Every row comes from one small tree of marks. The marks that hang from a mark follow it in brackets, in alphabetical order. Every link used is in the known rows. Which tree was each row made from?
Known rows:
J[E X]: [-2.166  0.786  0.462 -0.364  1.448 -0.341 -0.233  4.188  0.605  0.070
  2.267  0.321 -0.994 -5.542  0.246  2.064 -1.661  0.289 -1.508 -0.876
  1.125 -1.632  2.292 -3.056 -0.074 -2.956 -2.010]
D[Z[F H[A]]]: [-3.523  1.897 -0.434  0.070 -0.161 -0.226  0.613  0.575 -0.748  0.349
  0.190 -1.683  0.839  0.313  0.165  0.459  1.381 -2.478  1.396 -2.401
 -1.567  0.702  0.044 -1.895 -1.740 -0.554 -1.302]
H[A Z]: [-4.191  1.487 -0.913  0.201  1.447 -0.168  0.432  0.510 -0.475 -0.302
  1.123 -4.031 -0.240 -2.193  0.511 -0.197 -0.664 -0.436  0.537 -2.528
  1.170 -0.619  0.556 -4.443 -0.548 -3.279 -2.640]
N[F]: [-3.762  0.971  0.466 -0.380  0.535 -1.464 -1.354 -1.165  0.216 -0.277
 -0.772 -0.062 -0.642 -1.999 -0.485  2.031 -0.724  3.985 -0.289 -3.527
  0.975 -2.494 -0.608 -1.178 -0.566 -2.952 -2.335]
M[Z[C F]]: [-3.044 -0.834  0.506 -0.271 -0.918 -0.500 -1.089 -0.565  1.160 -0.511
 -0.366 -1.401 -0.682  0.349 -1.151  0.547 -2.871 -0.893 -0.231 -0.040
  0.664 -0.929 -0.669 -1.721 -0.251  0.810  0.075]
N[F M[Z]]: [-1.739 -1.145  0.141  0.174  0.518 -1.193  0.024 -1.767 -1.266  0.110
 -0.671 -1.196  0.937 -0.708 -0.008  2.407 -1.055  1.612  0.074 -1.811
  2.374 -1.518 -0.630 -0.461 -1.932 -1.855 -3.323]
M[Z[C D H X]]: [ 4.296 -2.093  2.210  0.279 -0.342  1.212  0.666 -2.120 -0.114 -0.235
 -1.327 -1.946 -0.731  2.243  0.111 -0.767  1.029 -1.409 -0.440  2.537
  1.046  1.040 -0.580  2.837  0.296  2.068  2.066]
E[Z]: [-3.487  1.532  0.190 -1.115  0.917 -0.232  0.071  1.066  2.041 -0.979
  1.505 -2.130 -0.989 -2.363 -0.996  0.936 -0.287  0.274 -0.525 -1.712
  1.039 -1.067 -1.469  1.581 -0.147 -1.202 -1.647]
X[J[E[Z]]]: [ 0.048  0.219 -1.201 -1.853  1.242  1.034  0.121  2.395  1.153 -0.625
  0.822  0.017 -0.294 -3.867 -0.177 -1.568  0.805 -0.974 -0.145  0.208
 -0.082 -1.081  0.263 -1.066  0.241  0.559 -0.747]
E[Z[D H X]]: [ 4.188  0.485  1.193 -0.743  0.589  1.010  1.059 -0.042  0.613  0.118
  0.114 -0.491 -1.071  0.621  1.009 -0.849  3.426 -0.793 -0.461  1.475
 -0.196  1.696 -0.642  7.620  1.062  1.163  0.882]
M[Z[C X]]: [-0.782 -1.330  0.855  0.535  0.775  0.449  0.073 -0.369  0.643 -1.174
 -0.047 -1.365 -0.922  0.050 -1.619  0.733 -1.968 -0.915 -0.265  0.566
  1.900 -0.479 -1.297  1.089 -0.048  1.383  0.210]
N[F M[Z[D[A] H]]]: [ 2.331 -1.730  0.495  0.980 -0.475 -0.862  0.976 -2.373 -2.932  0.800
 -1.080 -1.045  2.763  3.221  1.672  2.134  1.561  3.178  0.227 -0.622
  0.672 -0.936 -0.178 -2.895 -1.780 -3.381 -0.948]
X[J]: [-3.432  0.541 -0.294 -0.613  0.560 -0.279 -0.847 -2.713  0.746 -2.132
 -0.747 -0.770 -0.517 -2.328 -1.671 -1.286 -0.394  2.668 -0.364 -2.549
  2.238 -2.432 -0.412 -1.524  0.175 -0.542 -1.433]
M[Z]: [-4.782 -0.822  0.675 -0.012  1.169 -0.332  0.321  0.871  0.473 -2.422
  0.538 -4.327 -0.756 -0.850 -1.717  1.084 -2.255 -0.316 -0.453 -1.962
  2.921 -3.034 -1.517 -2.506 -1.412 -1.443 -2.104]
D[Z[X[J]]]: [-2.384 -0.001 -0.242  0.518  1.202  0.224  0.140  0.404  0.193 -2.114
  0.005  0.603  0.362 -2.268 -2.870 -0.727 -0.299  0.656  0.536 -0.808
  0.371 -1.390 -0.511  2.512 -0.612  1.015 -1.075]
D[Z[C H[A] X[J]]]: [ 1.467  0.653 -0.449  0.384  0.337  1.610  1.031 -2.851 -0.750  0.042
 -1.025 -0.067  1.291  0.031 -0.591 -2.095  3.419 -2.206  1.843  0.177
 -1.374  2.108  0.099  0.680 -0.508  2.860  1.123]
Z[C H[A] X]: [ 1.433  1.506 -0.093  0.231  0.569  0.999  0.429 -3.750 -0.383  0.622
 -0.653 -0.236 -0.616  0.645  1.091 -0.787  2.731 -1.384  0.648 -0.875
  0.365  2.321 -0.146  0.381  0.560  0.984  0.818]
N[F M[Z[C]]]: [-0.290 -1.386  0.474 -0.008 -0.563 -0.841 -0.563 -3.424 -0.362  1.281
 -1.589 -0.632  0.916 -0.517 -0.132  2.296 -1.372  1.476  0.013 -0.314
  1.660 -0.124 -0.657 -1.468 -1.267 -0.463 -1.868]
E[Z[F]]: [-3.093  1.793 -0.379 -1.248 -0.096 -0.740 -0.679  1.755  1.874 -0.094
  1.128 -0.023 -1.016 -1.169 -0.264  0.375 -0.784  0.054 -0.286 -1.112
 -0.465 -0.339 -0.679  3.266  0.316 -0.017 -1.009]
J[E[Z[D[A] F]] X]: [ 2.166  0.612 -0.719  0.171 -0.381 -0.900 -0.025  7.437  0.502  1.651
  3.644  3.180  0.354 -1.490  1.647  1.982 -0.994  0.860 -0.877  2.028
 -3.617 -0.204  2.565 -1.540  0.539 -2.750  0.755]
D[Z]: [-6.769  0.676  0.509  0.030  0.718 -0.723  0.183  1.774  1.112 -1.643
  0.969 -2.547  0.088 -2.884 -2.983  2.124 -2.339  0.365 -0.219 -2.712
  1.250 -2.265 -1.232 -2.704 -1.707 -2.316 -2.585]
M[Z[C H X]]: [ 0.880 -1.057  1.630 -0.106  0.747  1.380  0.872 -1.552 -0.060 -0.537
 -0.805 -2.523 -0.630  1.275 -0.167 -0.414  0.801 -2.155 -0.065  0.770
  1.646  0.545 -0.395  2.474 -0.123  2.058  1.205]

Write each row's tree:
[-0.920  2.061 -0.402 -0.538 -1.107 -0.066 -0.731 -3.854  0.139  1.441
 -1.195 -0.311 -0.312  1.049  1.551 -0.935  1.682 -1.055  0.601 -1.519
 -0.850  1.990  0.270 -2.489  0.359  0.557  0.757] : Z[C F H[A]]
[-0.851  0.880 -0.172  0.080 -0.630 -0.699 -1.766 -1.529  1.223  0.371
 -0.581  3.342 -1.405 -0.207 -0.675 -0.044 -1.928  1.204 -0.457  0.212
 -0.079  1.008 -0.056  3.294  1.599  1.631  0.966] : Z[C F X]
[ 2.853  0.231  0.708 -0.870  0.658  0.143  0.331  5.758  1.425  1.075
  2.901  0.402 -0.997 -4.428  1.128  1.568 -0.235 -1.135 -1.470  2.364
 -1.131 -0.015  1.772  1.193  0.309 -1.766 -0.543] : J[E[Z[D]] X]
[ 0.639  0.401  0.269  0.130 -2.407 -0.848 -0.815 -2.821  0.189  0.953
 -0.997  1.154  0.553  3.091  0.637  0.209  0.348  3.141 -0.433  0.225
 -1.395  0.322  0.219 -4.032  1.029 -1.415  2.587] : Z[C D[A] F H]
[-1.431 -0.666 -1.789  1.125  1.607  0.525  0.920  4.841 -1.157 -1.607
  1.352  2.648  2.025 -2.289 -1.905  0.019 -0.924  1.045  0.829 -0.507
 -1.208 -2.147  0.364 -5.203 -0.869 -1.015 -0.180] : D[A Z[X[J[E]]]]
[-1.418  0.790  0.023  0.930 -0.710 -0.149  0.369  1.070 -0.224  0.796
  0.230  2.149  1.470  2.035 -0.846  1.162 -0.024  0.646  0.867 -0.023
 -2.474  1.065  0.173 -0.238 -0.185  0.415  2.148] : D[A Z[C F H X]]
[ 1.952  0.277 -0.601  1.305  1.048  0.146  0.503  0.823 -1.149  0.126
  0.636 -1.287 -0.493 -0.219  1.053 -1.263  0.086 -0.385  0.532  0.229
  0.096  0.924  0.647  0.356  0.582 -1.807 -0.914] : H[A Z[D X]]
[ 5.648  0.553  0.839 -0.965 -1.467  0.747 -0.305 -1.298  1.320  2.130
 -0.686  2.168 -1.023  2.253  1.642 -1.393  2.740 -1.320 -0.219  3.543
 -2.454  3.696  0.071  8.562  2.045  3.567  3.099] : E[Z[C D F H X]]
[ 1.488  0.270  0.418  1.094  0.342 -0.139  0.757 -0.669 -1.142 -0.854
  0.094  0.485  0.353  2.367  0.363  0.217  1.614  3.060 -0.416 -0.796
  0.579 -0.641 -0.425 -0.108  0.607 -2.291  1.195] : Z[D[A] H X]
[ 1.239 -1.291 -0.360  0.934 -1.279 -0.803  0.946 -1.658 -2.107  0.491
 -0.320 -0.506  2.062  4.227  1.482  0.596  0.205  0.951 -0.138  0.379
  0.755  0.040  0.071 -2.110 -0.967 -1.464 -0.119] : N[M[Z[D[A] F H]]]
[-1.311  0.028  0.089  0.864 -1.299 -1.077 -0.806 -2.122  1.044 -0.603
  0.115  0.064  0.248  0.655 -1.426  1.688 -1.992  4.624 -0.936 -0.716
  0.330 -1.633 -1.511 -7.659  0.695 -3.290  1.014] : Z[C D[A]]
[ 1.063 -1.510  0.811  0.532 -1.999 -0.241  0.146 -1.125 -0.507  0.167
 -0.634 -1.361  1.011  4.541  0.324  0.335 -0.273  0.723 -0.042  1.082
 -1.026 -0.378 -0.253 -4.223 -0.243 -0.543  2.595] : M[Z[C D[A] F H]]
[-0.192  1.411 -0.372 -1.233  0.697 -0.254 -0.291  6.612  1.453  1.748
  3.044  1.936 -1.010 -4.267  1.554  1.188 -0.883 -2.035 -0.912  1.120
 -1.984  0.314  2.794  2.655  0.393 -0.637 -0.834] : J[E[Z[F]] X]
[ 1.977 -1.599  1.664 -0.611 -1.949  0.277 -0.499 -2.115  0.373  0.523
 -1.717 -1.900 -0.268  2.784  0.532 -0.693  0.038 -1.431 -0.314  2.051
 -0.225  0.677 -0.002 -0.214  0.124  1.607  1.937] : M[Z[C D F H]]
[ 1.014 -0.301 -1.311 -0.407  1.685  0.896 -0.363  1.096 -0.473 -1.218
 -0.332  2.825 -0.558 -3.135 -0.245 -1.997 -0.054  0.497 -0.247 -0.199
  1.143 -1.113  0.769 -0.387  0.909  0.969 -0.467] : Z[X[J[E]]]
[ 3.626  0.135 -1.737  0.613 -0.536 -0.501 -0.293  1.241  0.143 -0.492
  0.719  4.213  0.637  2.453 -0.151 -1.830  0.909  2.972  0.338  1.569
 -2.914 -0.088 -0.281  4.632  1.663  1.277  2.091] : E[Z[D[A] F X[J]]]
[ 0.889  1.020  0.555 -0.571 -0.702  0.235 -0.988 -2.538  0.503  1.109
 -1.373  2.302 -1.043  0.976  0.678 -1.035  0.877  0.132 -0.180  0.517
 -0.193  2.064  0.616  4.362  1.575  2.326  1.667] : Z[C F H X]
[ 2.408 -1.007  0.147 -0.705  0.530  2.294  0.737  0.792 -0.301  0.593
 -1.028  1.496  0.944 -2.472 -0.584 -1.852  2.010 -2.398  0.656  2.082
 -1.171  1.292  1.058 -0.396 -0.079  2.889  1.525] : D[Z[C H X[J[E]]]]
[ 4.896  1.241 -0.981 -1.027  1.201  2.280  1.377  1.647  0.023  2.128
  0.799  0.691 -0.336 -0.722  2.688 -1.061  3.917 -4.986  0.888  1.715
 -1.863  3.778  0.395  1.045  0.752  2.275  1.458] : J[E[Z[C H[A] X]]]
[ 4.029  0.430  0.045 -0.327 -1.489 -0.171 -1.135  0.024  2.016  1.457
 -0.113  3.349 -1.347  1.062  0.239 -0.368 -0.161 -0.016 -0.356  3.238
 -2.311  2.736 -0.619  7.085  2.216  2.913  2.268] : E[Z[C D F X]]
[-1.002 -1.509  0.654  0.227 -0.921 -1.011 -0.742  0.837  0.178 -1.286
 -0.165 -1.469 -0.780  1.504 -0.846  0.484 -2.460 -0.303 -0.549  0.189
  0.751 -1.762 -0.968 -0.565 -0.442 -0.319 -0.637] : M[Z[D F]]
[ 3.241 -1.287 -0.616  0.034  0.357  0.763  0.734 -3.405 -2.179  0.085
 -1.720  1.328  1.063  2.178  1.330 -2.800  2.462 -1.588  0.641  1.249
  1.675  1.483  1.061  7.060 -0.160  4.080 -0.229] : N[M[Z[F H X[J]]]]
[-5.915  0.735 -0.715  0.822 -1.359 -1.388 -0.672  1.592  1.066 -0.096
  0.965  0.867  1.475  0.223 -2.450  2.267 -3.508  2.443  0.381 -1.319
 -1.986 -1.108 -0.786 -6.180 -0.908 -1.971  0.215] : D[A Z[C F]]
[-0.614 -0.811 -0.919  0.067  1.559  0.942  0.391  3.882 -0.418 -1.159
  0.409  1.968  0.593 -3.809 -1.853 -1.031 -0.525 -1.166  0.514  0.368
 -0.225 -1.212  0.401 -0.768 -0.649  1.071 -0.952] : D[Z[X[J[E]]]]
[-2.990 -0.629 -0.606  0.100 -0.135 -1.086 -0.253 -0.820 -0.453 -0.256
 -0.112 -0.914  0.458  0.150 -0.279  0.892 -2.482 -0.500 -0.280 -0.829
  2.459 -0.500 -0.513  0.475 -1.193  0.064 -2.624] : N[M[Z[F]]]
[ 2.900 -1.840  1.839  0.362  0.774  0.943  1.170 -0.281 -1.011 -1.324
 -0.585 -2.566 -0.682  2.056  0.159 -0.508  1.393 -1.366 -0.406  1.022
  1.720 -0.306 -0.592  4.037 -0.320  0.872  0.424] : M[Z[D H X]]
[-1.949 -1.484 -0.293  1.311 -0.896 -1.481 -0.170  1.985 -0.527 -1.610
  0.760 -0.815  0.614  3.077 -0.958  1.258 -2.767  1.992 -0.301 -0.683
 -0.262 -2.769 -0.979 -4.847 -0.664 -2.349  0.140] : M[Z[D[A] F]]
[ 6.355 -0.964 -0.532 -0.681 -0.412  1.068 -0.581 -0.159 -1.432  0.703
 -1.768  4.454 -0.211  0.228  2.084 -3.682  2.603 -0.498 -0.105  2.458
 -1.268  1.109  1.804  3.160  1.790  2.867  1.927] : Z[D F H X[J[E]]]
[-0.184  0.114  0.350 -0.300 -2.254 -1.196 -2.273 -2.828  1.674  0.672
 -1.124  1.567 -1.158  0.264 -0.594  0.119 -2.186  2.217 -0.940  0.684
 -0.513  0.088 -0.473 -1.363  1.414 -0.016  0.875] : Z[C D F]
[ 2.393 -0.142 -0.150  0.458 -0.039  0.923  0.522 -1.203 -1.102  0.735
 -0.696 -0.480 -0.114  3.386  1.499 -1.011  1.871 -4.046  1.240  0.615
 -0.883  2.351  0.303  2.006 -0.078  3.023  1.481] : M[Z[C F H[A] X]]
[-3.804  1.648 -1.469  0.156  0.370 -0.740 -0.474  1.234 -0.578  0.665
  0.892 -1.846 -0.266 -1.063  1.203 -0.830 -1.073 -0.705  0.830 -1.906
 -0.429  0.098  1.245 -2.949 -0.093 -2.219 -1.976] : H[A Z[F]]
[-0.612  0.089 -0.543  0.275  0.982  0.446  1.898 -2.892 -2.111 -0.097
 -0.240 -4.342  1.144  0.949  1.466  0.091  2.245 -3.090  0.761 -1.820
  2.994  0.859 -0.533 -2.347 -2.022 -0.494 -2.659] : N[M[Z[H[A]]]]
